Each row was made from one small tree. Brackets hold a mark, then the marks that hang from it, in alphabetical order. Every link used is in the known rows. Write each row's tree.
Known rows
{zanogan didal {tinev {kamod dagi runi}}}: 9  7  -5  2  -14  -7  1  18  -1  -13  7  -17  -2  1  0  -1  12  -3  6  -17
{runi dagi {kamod {didal {zanogan tinev}}}}: 11  10  2  -14  -9  13  13  4  -5  -9  -2  0  -4  6  -10  13  6  -1  3  8
{kamod didal runi}: 10  5  -2  -12  44  5  2  1  0  -6  6  -19  -6  7  -7  -3  1  -14  2  8
{runi {dagi {kamod {zanogan tinev}}}}: 14  10  -10  -10  5  -7  3  8  -11  -15  3  7  1  6  -1  8  2  -1  7  -14
{kamod dagi zanogan}: 6  15  -5  -6  30  -1  -18  -5  4  -3  6  -18  -5  7  12  -1  2  -10  2  -11
{didal {kamod zanogan}}: 11  10  -5  -3  20  -13  -8  -8  -3  -6  5  -12  0  8  13  -2  -8  0  5  -12
{kamod runi}: 13  6  -1  -8  43  -13  4  2  -4  -9  7  -16  -6  5  1  -8  1  -11  3  -7
{kamod dagi didal runi {zanogan tinev}}: 3  13  2  -8  13  28  -19  14  7  -5  7  -24  -8  3  -4  1  5  -20  2  6
{kamod dagi didal {zanogan tinev}}: 4  16  -1  -8  9  24  -21  0  3  -5  4  -13  -4  3  2  2  3  -11  6  0
{kamod dagi runi}: 9  8  -1  -8  37  -10  -4  7  1  -8  9  -24  -6  5  3  -5  5  -17  0  -4
{tinev {kamod dagi didal runi zanogan}}: 1  8  -4  -4  20  19  -9  11  10  -1  8  -33  -2  8  2  4  4  -15  -2  2
{dagi {kamod zanogan}}: 10  11  -14  -4  33  -2  -6  -3  -7  -10  5  3  1  8  9  4  -4  1  7  -16
{runi dagi {kamod {zanogan tinev}}}: 13  13  -2  -7  -3  -5  0  10  -3  -9  0  -7  0  6  4  8  2  -1  9  -7
{zanogan {didal {kamod dagi}} tinev}: 12  11  -6  0  -20  -20  -7  3  -6  -13  6  -7  -1  2  5  1  4  3  10  -17
{zanogan {didal {kamod {runi dagi}}} tinev}: 16  5  -4  -5  -18  -25  8  15  -8  -15  6  -9  -4  3  -8  2  7  -1  7  -11
{dagi kamod}: 14  8  -14  -5  35  -14  4  -5  -12  -13  5  7  3  8  6  1  -3  2  8  -15
{didal {kamod runi} zanogan}: 8  6  6  -7  14  -4  10  -2  -5  -11  6  -11  -10  5  0  -2  -2  -4  -4  -3
{kamod dagi didal runi zanogan}: 2  12  -2  -9  36  21  -18  7  10  -1  8  -30  -9  7  -3  3  5  -22  -2  9
{kamod dagi}: 10  11  -5  -8  32  -15  -7  -7  -2  -7  6  -14  -3  6  10  -4  2  -9  3  -11

Write each row's tree
8  6  -9  2  15  -4  -1  10  4  -5  7  -24  -4  7  3  0  6  -3  2  -15 -> {tinev {kamod runi {zanogan didal}}}
13  1  -3  -9  17  -20  17  11  -3  -10  6  -21  0  7  0  -1  6  -8  0  -9 -> {tinev {kamod {runi dagi}}}
7  2  2  -14  9  11  20  7  -1  -7  4  -17  -7  6  -12  7  8  -9  -8  6 -> {tinev {kamod {didal zanogan} {runi dagi}}}
6  6  1  -4  -1  13  1  14  -1  -10  6  -20  1  1  -1  -2  5  -10  5  -3 -> {zanogan {tinev {kamod dagi didal runi}}}
10  5  -9  -4  6  -12  6  15  3  -6  6  -25  -4  8  -3  6  11  -6  -1  -11 -> {tinev {kamod {runi dagi} {zanogan didal}}}
7  9  -8  -6  19  25  -7  13  -5  -12  5  -2  -1  5  -6  6  -1  -7  7  -1 -> {dagi {kamod didal runi {zanogan tinev}}}
9  5  5  -20  24  12  14  4  -1  -7  4  -13  -14  6  -19  7  10  -15  -8  14 -> {kamod {didal zanogan} {runi dagi}}
8  8  6  -5  -7  10  13  -5  -10  -14  1  4  -4  -1  5  -4  3  5  2  -18 -> {didal {zanogan {tinev kamod}}}
3  9  -1  -7  8  16  4  -6  1  -5  4  -14  -3  5  2  5  5  -5  -4  -1 -> {tinev {kamod dagi {didal zanogan}}}
12  9  2  -11  10  0  -1  16  -2  -11  5  -14  -8  2  -5  -1  6  -13  3  -7 -> {kamod {runi dagi} {zanogan tinev}}
11  6  -2  -5  1  7  6  0  -7  -11  2  -5  4  1  3  -4  -1  2  10  -10 -> {zanogan {tinev {kamod didal}}}
7  15  -11  -3  18  -6  -19  -2  5  -3  6  -18  -8  7  7  3  8  -6  2  -13 -> {kamod dagi {zanogan didal}}
9  6  8  -19  4  19  14  9  -4  -12  3  -6  -14  1  -21  5  10  -13  -4  10 -> {kamod {didal {zanogan tinev}} {runi dagi}}
8  13  -7  -4  28  14  -10  -3  4  -1  2  -15  0  11  6  7  -4  -2  8  4 -> {runi {kamod didal zanogan}}
5  6  -4  -4  26  16  -2  7  6  -3  6  -26  -2  7  1  1  1  -9  0  0 -> {tinev {kamod didal runi zanogan}}
12  3  0  -10  -3  4  13  15  -6  -12  4  -13  1  2  -8  0  6  -7  5  -2 -> {zanogan {tinev {kamod didal {runi dagi}}}}
9  7  10  -5  -7  4  10  4  -9  -16  5  -4  -9  0  -1  -4  -1  -2  0  -7 -> {didal {kamod runi} {zanogan tinev}}
10  9  2  -2  5  -2  -6  9  -3  -11  7  -15  -3  4  6  -5  -5  -6  7  -10 -> {didal {kamod runi {zanogan tinev}}}
4  13  5  -12  2  26  -4  -6  -2  -9  3  -3  -9  1  -4  3  6  -8  0  3 -> {kamod dagi {didal {zanogan tinev}}}
7  16  -12  3  11  -5  -17  4  7  -2  5  -20  -2  10  10  10  5  -1  6  -8 -> {runi {kamod dagi {zanogan didal}}}
2  9  5  -13  26  23  -2  2  4  -5  7  -20  -14  5  -10  4  8  -18  -8  12 -> {kamod dagi {didal zanogan} runi}
14  13  -8  -4  -13  -10  -1  13  -1  -9  1  -7  -2  7  -1  12  8  3  10  -9 -> {runi dagi {kamod {zanogan didal tinev}}}
8  17  -8  4  -8  2  -17  10  3  -6  3  -13  -1  6  10  8  6  1  11  -12 -> {runi {kamod dagi {zanogan didal tinev}}}
